Each row comes from the steps of one walk. Every step used is in the known rows, and no mark comes twice. Write the walk behind each row, first mark first.
Known rows
J > G > D: [ -2  -8   1  -7  22  15  10  -2   7  -2  -2 -13  -1   5  10   8  -8   8
 -11  -4   6 -13   7   4   6  13  16   5  -6   7  -6  -5  -3]
D > G > S: [  2   5   0 -20  13   8   3   2   4  10  -8   1   6  -4  19 -10   6   0
 -10  -5  14   6 -12   4   3  18   2   1 -10  -5   1  -5   0]
D > G: [ -2  -1   9 -15  12   1  -5   2   9  11  -2  -5   0  -5  12  -1   6   5
  -9  -9   3  -4   3   2   8  10   2   0  -5  -1  -3  -4  -3]
J > G: [  0  -9   7  -7  21   9   8   1   8  -1  -6 -15   0   2  13   8  -2   5
  -7   0   4  -5  -3  10   0   3  11   6  -5  -1  -1  -8  -4]
B > Z: [  1  12   2  -5   5   7   7  -3   0 -10  -2   4  10   3   2  -3  -4  -4
  -5   1  -9   5  -9  -5  -2  -3  -3   0  11  -8   7   3  15]
N > R: [ 19  13   1   9   3   1  -5  -5  -8  -1  -5   1  -2   8   3  -6   8 -10
   2   8   6  -1  -3   4   5   5  -4   7  10   6  10  -1   5]
J > G > D > Q > S > K > N > R: [ -1   7  -7  -5  30  20   7  -3  -4 -11  -5 -12  -3   7  17  -1   1   3
 -12  10  19 -26  -8  23   2  14  15   9  -3  10   1 -15   8]
X > Q > D > G > S > K > N: [ -5   9  -4 -12  15  16   7  -4  -8 -11  -2  -7   3  10  14  16   3  -9
 -16   3  22 -21 -17  28  -1   0  -7   4 -11   6   3  -9  -5]
D > Q: [ -4   0  -3  -5   5  -9  -5  -1  -5  -2   0  -8   1   1   3 -21   6  -4
  -4  -1  -2 -10   5   4  -6   1   4   6  -1   3   1  -9   0]
Q > X: [ -7   7   7  -2  -4   7  -4  -7  -7 -14   5  11  -4   6   1  -6  -9  -3
 -11  -7   4   4 -12   5   0   7   3   3  -3  -4   2  -3   9]
X > Q > S: [  7   1  -9  -3   3 -13  10  -4  -6 -12 -14 -11  -4   0   3  -3   0 -13
   1  -4  10 -11  -6  13  -6 -11 -12   1 -11  -6   3  -8  -5]
J > G > S > K > B: [  5   2  -4 -17  33  26  23  -1  -2  -9  -9  -8   6   2  22   5  -5   3
  -7  10  18  -3 -23  20  -5   7  15   9  -8  -3  -1 -10   4]
S > K: [ -5   0  -6  -9   3   9  11  -3  -2  -6   6  -4  11   0   6  10  -1   5
   3   8  15  -9 -11  10   9  -4   2   2   4   5   0  -4   5]
B > Z > K > S > G > D > Q > X: [ -8  28   8  -9  17  12   5 -12  -4 -21   0   1  15  10  10 -12 -13  -5
 -14  -1  14  -1 -16   7   3  -6   6   6   7  -2   8 -10  16]
D > G > S > K > Z > B: [  3  16   0 -19  22  26   7   3  -5   1 -13   1   6  -5  23   0  -9   2
 -17   2  13   5 -15  13  11  13   8   2  -2 -12  -3  -9   6]
G > S > Q: [  2  -1 -18  -9   1  -1  16  -3 -11  -8 -10  -5   3   3   5   5   3 -11
   0   5  18   1 -13   8  -1   1 -12   6 -11  -4   2  -3  -2]
S > G > J: [  6  -4   7  -5   9 -10  -1   5  13  -2   0 -13  -6  -5   3  17   0  -1
  -9  -1  20  -6  -5   5 -13   2  -6   2   3   8   4  -5  -5]
D > Q > S > G: [ -3   2   0  -5  15 -10   3  -1  -1  -7  -8 -10   2  -4   7 -15  11  -5
  -6  -2  17 -11  -7   3 -13  -2   2   7  -7  -8   0 -15   0]
S > K > B > Z > E > G: [ 10  14   6 -15  25  10  19   1  -1 -20   4  11  11 -10   4   8 -17   0
  -9  12   3  -6 -15  12   8  -8   3   7   7   6  -6  -5   6]
Z > E: [ 12   2   2   1   6 -10  -6   9   9  -2   7   3   4 -21  -4  -8 -12  -1
  -4   4   5   2  -2   2  15  -1  -6   1   4  -1 -12  -2  -7]
D > Q > S > G > J: [ -1   3  -2  -9  12 -12  -1   1   1  -6  -6 -15  -3  -5   8 -18   7  -7
 -10  -3  17 -14 -11   7 -20   4  -4   4  -3   1   3 -15  -1]
Z > K > S: [ -3  19   4   0   6   8  -1  -6  -2  -1  -1  -4   8   3   9  -9  -8   0
   2   6  14   5 -14  14   6 -11   2  -2   0   3   4  -7  -2]
K > B: [  8   9   5   0  17   7   0   0  -6  -6  -2   8 -14  -4  -3   0  -5  -2
  -2   2 -13  -4   5   2 -10  -1   4   1  -4   0  -6   1   2]
G > D > Q: [ -6   1 -11  -5   5   0  -1  -3  -6  -2   5  -4  -1   5   0 -16  -4   1
  -8  -5   0 -19  17  -4   3  13   8   3  -2  13  -5  -4   1]
J > G > D > Q > S > K: [ -7  -5  -7 -16  28  15  15  -4   1  -8  -3 -18   5   4  17  -5  -4   7
 -12  -1  15 -24  -4  12   3  12  17   8  -8   7  -6 -14   2]
G > S > K > B: [  6  14 -13 -13  14  20  18  -2 -12  -9  -4   9   6   0  12  -3  -3  -3
   0  13  17   2 -24  12  -6   6   4   3  -5  -2   1  -3  10]
E > Z > K > S: [  4  27   6  -4   7  14  12 -10  -7  -7  -6  -2   5   5  11  -6 -32  -4
  -3   6  14   6  -8  16   8 -12  -7   3  10   5   1  -4   6]
J > G > D > Q > X: [ -9  -4   2 -11  24  13   5  -5   0 -10   0 -12  -3   9  12  -9  -9   4
 -19  -8   6 -18   4  10   2  17  20  10  -8   8  -4 -12   1]
R > N: [  0  -5   2  12  -3   5 -11   0  -2   7   3   1  -3  -3   3  -4  -4  -2
  -1  11   6  -2   9   6   3   8  -7  -8   1  -4   3  -7   8]
X > Q > S > K > Z > E > G > J: [ 16   9  -6 -16  10 -13  20   5   2 -25  -8 -11   1  -9  10   1 -18 -13
 -13   2  20 -14 -16  30   1 -11 -14   5  -5   3  -1 -13  -9]
X > Q: [  7  -5  -7  -2   2 -16   7  -2  -3 -10  -7 -14  -3   4   0   4  -1 -11
   1  -3   5 -11   7  14  -1 -12  -9   5  -7   2   4  -5  -9]
X > Q > S > K: [  4   1 -13  -9   5  -7  18  -5  -7 -16  -9 -13   3   1   7   3   0  -9
   3   1  20 -16 -13  20  -1 -13 -12   3  -9  -2   4 -10  -3]
E > Z > K: [ -2  13   5  -4   4   5  11 -14  -6  -7  -4   1   6   3   7  -2 -35  -4
  -3   4   5  -2  -5  12   5  -9 -10   3  15   8  -2  -7   2]
J > G > S > Q > D: [ -3  -7  -4 -12  24  19  20  -4  -3  -9  -9 -18   5  11  16  15   0  -5
 -15   3  19  -9 -18  14  -3   6   2  11 -12  -2   0 -10  -7]

Which walk is each row?
[  8  19   6  -4  21  13   6  -2  -6 -13  -4  11  -6  -2  -1  -2  -8  -5
  -6   2 -20   0  -2  -2 -11  -4   2   1   5  -7  -1   3  14]  K > B > Z
[ -3  16  -7 -14  19   8  10  -5 -11 -16  -5  -3   6  -3  10 -24   2  -5
  -6   4   2 -15 -17   9 -12  -3   2   4   1  -6   1 -12  15]  D > Q > S > K > B > Z
[  8  22  -2  20   3   8 -15   3  -9  -6  -3  12 -15   4   0   9   9  -5
   1  19   5  -2 -10  21  -2   3  -2   2   6   4  10  -1  11]  K > N > R
[ 13  17   4   7   8  17   5  -7 -17  -5 -17   3 -10   1   2   4 -43  -5
 -12   4  -7   6   4   3   6  -1  -7   4  15   1  -4  -3   5]  E > Z > B
[ -6   6  13 -14   9  21 -10  -2   5   9   9  -7  -1   6  11   1  -1   0
 -26  -9   2 -16 -11   3  -6  19  -6  -4   2  15  -1  -2  -6]  Q > D > G > J
[ -6   9   8 -14  14  29   1  -4  -2   6   2   4   9  10  15  -2   4  -2
 -23  -5  11  -5 -18   0  -2  18   1   0  -6   2  -3  -4  -3]  Q > D > G > S
[-11  -5  -2  -4  -3  -7   4  -9 -12 -20   0  -6  -7   5  -3  16  -4  -9
  -7  -6   9 -10  -3  11   8  -5 -13   9 -10  -1   0  -5  -1]  S > Q > X
[ 11  -2  -5  -7   8 -20  10  -1   2 -14 -13 -19  -7  -2   5   7   0 -14
  -5  -5  24 -15  -9  16 -14  -9 -16   3  -9  -1   6 -11  -9]  X > Q > S > G > J
[  1  19 -13 -14   7  23  22   3  -7 -14  -4   5  14   2  16   0  -6  -2
  -5  12  20   7 -24  14   2   2   6   3   0 -14   1  -4  13]  G > S > K > Z
[ -2  15  11   0  14   3   2  -5   4  -4  -3  -7   9   2   9   6  -4   1
   0   5  27   4 -13  14   5 -16   4   2  -2   0   3 -10  -5]  Z > K > S > G
[  7  -2  -7  -3  12 -15  15  -4  -1 -16 -13 -13  -3   1   2  11   0 -10
  -4  -7  24 -18   2   9  -4  -9  -9   5 -14  -4   0 -10  -8]  X > Q > S > G > D
[-10   6   2  -7   2  -3  -8  -6 -10 -13   3   1  -2   6   4 -26  -2  -6
 -12  -6   1  -7  -5   8  -6   6   6   9  -4   1   3 -11   7]  D > Q > X
[ -4  19   3  15   5   3 -15  -9  -8  -5   0  10  -3   4   4   3  -3  -4
   3  18   6  -7 -18  26   0  -6  -3   1  10  11   9 -10   2]  Z > K > N > R
[ 16  21   8  -8  14   2  14  15   8 -19  -4  13   7 -13   6  -3 -22  -6
 -21   5   4  13  -7  11  10  -3   5   8   0 -13 -13  -5  -4]  K > Z > E > G > S
[  5  24  11  -3  14   9  15  -9  -2 -10  -8  -5   6   4  11   6 -29  -3
  -5   6  25   5  -7  15   8 -16  -6   6  10   3  -1  -7   3]  E > Z > K > S > G
[ 11  19   8   0  11   3   2  15   9 -14   3   4   0 -17   0  -2 -18  -1
 -13   2  -5   6   5   6  15  -8   1   3   7 -18 -16  -1   2]  K > Z > E
[ -1  15 -11 -10  14   8   8   3  -4 -14   5  -2   5  -9   5 -19 -13   1
 -14   0  10 -20   3   5  12   8   6   3   0   0 -15  -9   6]  G > D > Q > S > K > Z > E
[  2   0   4 -14   9   1  -2  -4   1  -3   0 -19  -4   8   9   5  -2 -11
 -20 -11   7 -23  -1  16  -6   4 -14   1  -6  15   3  -6 -13]  X > Q > D > G > J
[  0   0   0 -11   9  -7  14  -4  -2 -10  -4   8   3   6   5 -12  -8  -2
 -18  -4   7 -12   3   2  -2  11  10   8 -12  18  -3 -10 -10]  E > G > D > Q > S
[ 11  18   3 -14  22  10  21   0  -2 -21  -4  13   9 -13   7  -4 -13  -3
  -9   9  11  -4 -30  10   1  -5  -2   3  -1  -4  -6  -9   6]  Q > S > K > B > Z > E > G
[  3  21   5  -2  17  12   3   2  -3 -13  -1  -7  -2   7   7   0   2   1
 -13  -4  33   0   2   6   6   2  13   8 -12  -3   0  -4   7]  K > S > G > D > Q > X
[  1  18  -1  -2   2   9   5  -1 -12 -17  -3 -10  -7   7   4   7   1  -6
  -5  -2  21   4  -7  15  12  -8  -6   6 -15  -6   3   0   5]  K > S > Q > X
[ -7   5 -10 -12   8   0   6  -4  -8  -8  -3  -8   8  -2  10 -23   7  -3
  -2   3  13 -15 -15  10  -6  -1   1   4  -2  -1   1 -14   6]  D > Q > S > K
[ 16  -2  10  -5  10 -17   4   9  12  -7   3  11   8 -17  -2  -2 -17  -3
 -12   4   8   5  -4   6  15  -1  -2   8  -2  10 -11  -6 -18]  Z > E > G
[  6  13  -6  -2   5   4   7   3  -7  -7  -6 -17  -4   3   3  11   6  -5
   1   2  19   2   1  12  12 -13  -8   4 -13  -4   1   2   0]  K > S > Q
[ 21   8   3 -13  21  -3  16   8   3 -14   1  17  10 -18   5  -4 -20  -5
 -12  13  18   6 -20  14  10   2   1  10  -5   8 -11  -9 -11]  Z > E > G > S > K > B
[ 19  18  13  -7  27   2   8   4   2 -17  -2  17  -1 -13  -3  -4 -19  -7
 -14   5 -15   3  -5   2  -1  -5   1   6   5   0  -8  -1   3]  K > B > Z > E > G
[ 10  14   1 -12  14  15  24   1  -9 -17 -15  16  10   5  15   8 -22  -5
 -19  12  12  11 -21  16   2   3  11  11  -5   1   2 -11  -4]  E > G > S > K > Z > B
[  7  17   1  -2  19   8   5   5   1  -6  -3 -12   1   4   7   3   7   2
  -8  -1  31  -1   8   3   6  -2  11   6 -11  -1  -2  -3   3]  K > S > G > D > Q
[  4  -3  -3 -12  23  16  15   1   3  -2 -12 -10   6   4  19  -1  -2   0
  -8   4  15   4 -18  12  -6  11  12   7  -9  -6   2  -8   0]  J > G > S
[  9  14   2 -15  25  14  21  -1  -2 -21   6  13  10  -8   3   8 -21   2
 -12  10   4 -12  -9   9  12  -2   6   6   6  11  -9  -3   6]  S > K > B > Z > E > G > D
[-13  -7   5 -10  10   6   3  -7  -4  -4   2 -16   0   7   4  24   7  -5
 -16  -8   8 -23   2   5  10  -1 -15   6  -9   7  -7  -5 -13]  S > Q > D > G
[  6  -5  -4 -14   5 -11  25  -2  -5 -13 -12   5   7   6   7  11  -4 -11
 -11   4  18   3 -14  12  -1   1  -4  13 -16   9   4  -8 -15]  E > G > S > Q
[ -4  17 -11  -3  14  19   5  -3 -16 -12  -6  -1  -3   1   6 -14 -18   1
 -17   0   1 -18   5   3   6  10  11   2   1  -1  -9 -10   8]  G > D > Q > S > K > Z > B
[  0  18   1  -1  12  26   9   2 -11 -14  -6  -1   2  -1   8  16 -21   4
 -10   9   0  -2  -5  14  13  -8   9   3  10 -10  -6  -7   9]  S > K > Z > B
[ -6   5 -13  -5   6   3   2  -4  -8  -4   0  -2  -2   2   2 -23  -2   0
  -9  -6   4 -19   6  -4  -2  14   5   0  -6   7  -5  -6   4]  G > D > Q > S
[ -1  16  -6 -12  14   1   6   5  -3 -15   0  -6   9 -13  10 -24  -4  -3
  -9   5  11 -12 -13  13   3  -5   1   5   1 -11  -9 -15   6]  D > Q > S > K > Z > E
